Each row comes from the steps of one walk. Every step used is in the known rows, and no mark comes twice. Write the walk behind each row, first mark first.
(in the rows, 128 means zero)
Known rows
feza/lizuk/kedi/fataper/kulen/tilan/lera: [148 152 121 136 110  74 206 129 182 133  91 170 103 159 169 111 203 168]
tilan/kedi: [126 114 155 112 125 122 130 126 140 123 135 125 114 125 129 117 140 123]
feza/lizuk/kedi/sodo/kulen: [154 120 129 125 118 110 190 161 169 135 128 164  94 188 165 112 159 158]
kedi/sodo/kulen/tilan: [139 124 105 117  92 121 166 152 159 123 150 119  96 198 180 129 163 168]
feza/lizuk/kedi: [149 123 136 124 125  98 152 153 146 136 103 158 123 149 137 118 148 131]
kulen/tilan/kedi: [136 111 137  99  95 104 130 142 146 118 134 111 112 156 153 125 163 137]
fataper/kulen: [123 141 131 142 126 129 133 112 140 129 113 125 132 146 134 106 136 126]
lera/lizuk/kedi/fataper/kulen/tilan: [102 129  80 117 120 116 154 120 180 120  69 155 141 206 155 116 211 180]
sodo/lera/lizuk/kedi/fataper/kulen: [125 145 122 134 135 136 183 106 173 112  77 189 135 167 154  97 201 154]
lera/lizuk/kedi: [126 114 113 117 136 133 117 133 157 123 101 147 145 165 135 135 179 154]
tilan/kedi/sodo/kulen: [130 113 148 114 118 133 168 135 165 123 161 134  87 164 157 110 151 148]
feza/lizuk/kedi/fataper/kulen: [118 140 119 138 139 101 191 123 162 138  74 182 122 158 134  92 160 145]
lizuk/kedi/fataper/kulen: [ 99 148 121 125 135 133 183 113 146 119  89 147 123 150 122  93 158 171]
fataper/kulen/tilan/lera/lizuk/kedi: [150 138 119 127 107 107 136 126 188 120  99 131 131 186 175 130 229 175]
fataper/kulen/tilan/kedi/sodo/lera: [162 128 154 121  95 112 164 124 181 116 140 135  87 192 191  98 179 140]
sodo/kulen/fataper: [116 158 135 136 101 122 176 131 155 111 126 144 126 136 114 119 151 132]

Write each row's walk
[130 158 124 123 108 106 198 119 165 115 103 134 104 153 156 111 203 195]  lizuk/kedi/fataper/kulen/tilan/lera
[130 115 127 117 109 110 135 122 183 128 138 119  93 200 170 110 170 152]  fataper/kulen/tilan/kedi/sodo
[164 139 131 112  88 116 198 159 172 115 155 118  78 183 188 130 203 208]  lizuk/kedi/sodo/kulen/tilan/lera
[104 143  96 128 112 111 168 115 151 124  97 136 123 169 148 109 161 156]  kedi/fataper/kulen/tilan
[157 127 138 120 122 134 146 135 155 112 104 164 138 158 154 124 190 141]  sodo/lera/lizuk/kedi
[163 133 149 120 125 140 174 140 153 115 138 152  96 160 158 115 159 162]  lizuk/kedi/sodo/lera
[124 105  99 121 150 139 116 130 181 132 119 158 123 191 147 143 179 171]  lera/lizuk/kedi/sodo
[114 146 114 142 150 126 172  94 187 125  89 174 128 145 143 120 211 178]  tilan/lera/lizuk/kedi/fataper/kulen
[114 135 146 128 114 123 179 123 193 114 154 153  89 159 128 118 165 141]  tilan/kedi/sodo/kulen/fataper
[137 109  90 104 101 125 154 159 188 120 123 139 114 235 186 134 213 192]  lera/lizuk/kedi/sodo/kulen/tilan
[160 132 123 110  86 110 170 153 175 111 120 131 119 184 185 137 232 187]  sodo/kulen/tilan/lera/lizuk/kedi
[151 103 142 125 141 132 133 114 192 126 142 178 103 168 173 131 181 126]  tilan/kedi/sodo/lera/lizuk
[131 129  95 114 123 107 166 126 182 120 102 162 120 159 161 150 226 194]  kulen/tilan/lera/lizuk/kedi/fataper
[154 126 128 135 126 132 129 120 155 121 116 169 140 144 159 133 168 112]  sodo/lera/lizuk
[138 118 146  94  74 108 167 155 146 111 138 107 103 172 168 109 174 144]  sodo/kulen/tilan/kedi
